Each row was made from one small tree. Brackets hold a mark, then the marks that hang from it, in the order of their numbers. Every link used is in the known rows. Write each row's tree.
In the rows, 128 means zero.
Known rows:
(K624 (K484 K727 K830 K850)): [137  70 133 167 113 120  90  93 153 187 117 131 121 118 112 152 149 135
 146 118]
(K624 (K484 K727 K850)): [141  70 140 147 113 128 104  92 172 187 123 148 125 121 119 173 143 121
 145 126]
(K854 (K256 (K484 K624 K850))): [121  90 107 110 113 115 100  56 165 176 124 136 159 136 103 168 150 122
  92 141]
(K256 (K484 K624) K727): [154 100 116  81  93 116 117 103 150 167 128 149 136 138 113 148 158 109
 109 136]
(K727 K484): [146 141 134 121 108  94  86 120 162 165 131 153 128 146 116 141 127 109
 153 133]
(K256 (K484 K727 K830) K854): [154 105 116 135  90 111 104   4 136 177 115 155 117 137 114 138 139 123
 179 122]
(K854 K256): [119 102 117 117 125 107  90 106 174 163 127 152 154 143 120 148 133 125
 174 128]
(K231 (K484 K624 K727 K830 K850)): [127  68 136 154 101 104 102  88 142 167 122 120 103 122  63 163 163 135
 108 125]
(K231 (K484 K624)): [134  77 144 110 105  94 106 126 154 155 130 136 113 131  84 158 151 114
 119 137]
(K850 (K484 K624 K727 K830)): [143  73 133 132 101 110 120  55 134 184 123 128 119 139 104 136 153 123
 141 128]
(K850 (K484 K727)): [151  82 144 123 102 116 129  57 160 179 130 156 122 145 121 151 140 108
 182 129]
(K727 (K484 K830)): [142 141 127 142 107  85  71 120 143 164 124 134 125 144 110 121 133 124
 154 124]
(K256 K727 K854): [155 108 123 109  95 114 109 109 156 171 124 170 110 140 109 145 128 121
 148 119]
(K727 (K484 K624 K830)): [139 133 123 131 106  87  78 118 137 169 124 125 126 140 100 126 140 125
 113 132]
(K256 K484): [151 107 127 106  99 108 100  72 159 162 127 150 140 142 128 146 147 106
 153 134]
(K830 (K484 K624)): [145  66 152 119  94 101 104 126 163 164 124 135 128 141 125 159 138 105
 113 134]
(K231 (K484 K624 K830 K850)): [127  71 137 149 103  92  87 119 139 163 122 110 105 124  64 152 161 135
  79 127]
(K850 (K484 K830)): [147  85 137 137 104  94  99  89 137 175 123 126 122 145 116 121 145 121
 154 123]
(K854 (K256 (K484 K624) K727)): [130  96 101  76 109 114 112  97 160 169 127 154 160 139 111 151 152 116
 129 137]
(K256 (K484 K624) K727 K854): [160 101 113  83  85 116 122  66 144 177 122 162 120 138 105 151 143 110
 107 133]
(K231 (K484 K727)): [138  82 148 126 105 103 112  97 164 155 131 157 110 132  94 164 147 113
 189 129]
(K854 (K256 (K727 K484))): [128 138 113 102 119  98  91 146 171 167 131 167 149 147 110 142 126 118
 170 130]
(K624 (K484 K830)): [141  77 133 143 117 101  79 132 146 176 119 127 129 125 128 128 143 127
 157 121]

Which tree is each row?
[147  81 137 143 102 107 112  58 141 179 124 138 118 143 115 132 146 122
 183 121] | (K850 (K484 K727 K830))
[136  98 126 167 105 119  91  75 152 172 120 133 120 131 101 149 151 139
 143 115] | (K484 K727 K830 K850)
[148 143 121 127 102  91  81 153 142 165 126 144 122 143 105 119 138 124
 152 119] | (K256 (K727 (K484 K830)))
[120  95 101 111 115 100  87  63 143 170 120 127 161 138 111 133 153 129
 133 134] | (K854 (K256 (K484 K624 K830)))
[119  96 105 146 112 116  90  27 156 176 118 140 154 135 106 154 152 135
 162 124] | (K854 (K256 (K484 K727 K830 K850)))
[148  96 122 101  97 122 122  38 155 171 127 151 137 136 117 161 156 108
 141 139] | (K256 (K484 K624 K727))
[121 126 108 110 115 107  95 136 168 178 129 149 144 139  85 161 136 126
  89 135] | (K854 (K256 (K727 (K484 K624 K850))))
[143  76 133 127 103  97 106  87 131 179 123 117 122 141 106 126 151 123
 113 129] | (K850 (K484 K624 K830))
[126 100  98 125 109 109  86  93 151 172 120 138 153 136 103 141 155 136
 131 120] | (K854 (K256 (K484 K830 K850) K727))
[156 135 120  99  93 101 108 113 148 179 126 164 108 142  92 146 122 113
 107 132] | (K256 (K727 (K484 K624)) K854)
[133  93 122 150 106 108  85 103 142 172 119 112 122 130  90 144 155 141
  73 123] | (K484 K624 K830 K850)
[130  77 137 130 104  85  90 126 135 156 124 118 110 128  78 138 158 128
 120 128] | (K231 (K484 K624 K830))
[134 128 122 151 105  94  76 110 140 176 123 116 120 136  86 140 143 132
  73 130] | (K727 (K484 K624 K830 K850))
[132  90 121 156 103 121  98  72 146 177 119 123 120 127  89 155 157 140
 102 122] | (K484 K624 K727 K830 K850)
[136  90 128 135 104 130 114  71 164 177 126 140 122 131  95 175 151 127
 100 131] | (K484 K624 K727 K850)
[152 130 119 118  91 108 105 106 151 186 125 157 104 138  79 160 127 120
  66 131] | (K256 (K727 (K484 K624 K850)) K854)
[141 129 117 136  99 100  85 144 138 176 124 126 117 135  80 139 148 132
  69 124] | (K256 (K727 (K484 K624 K830 K850)))
[151 138 117 148  93  98  82 108 139 182 119 148 101 139  83 136 127 133
 108 116] | (K256 (K727 (K484 K830 K850)) K854)
[137  73 133 161 115 107  76 124 149 182 117 119 124 120 114 142 147 135
 116 119] | (K624 (K484 K830 K850))
[142  58 151 143  91 120 115  87 169 176 122 138 121 135 110 184 144 112
 100 132] | (K830 (K484 K624 K727 K850))
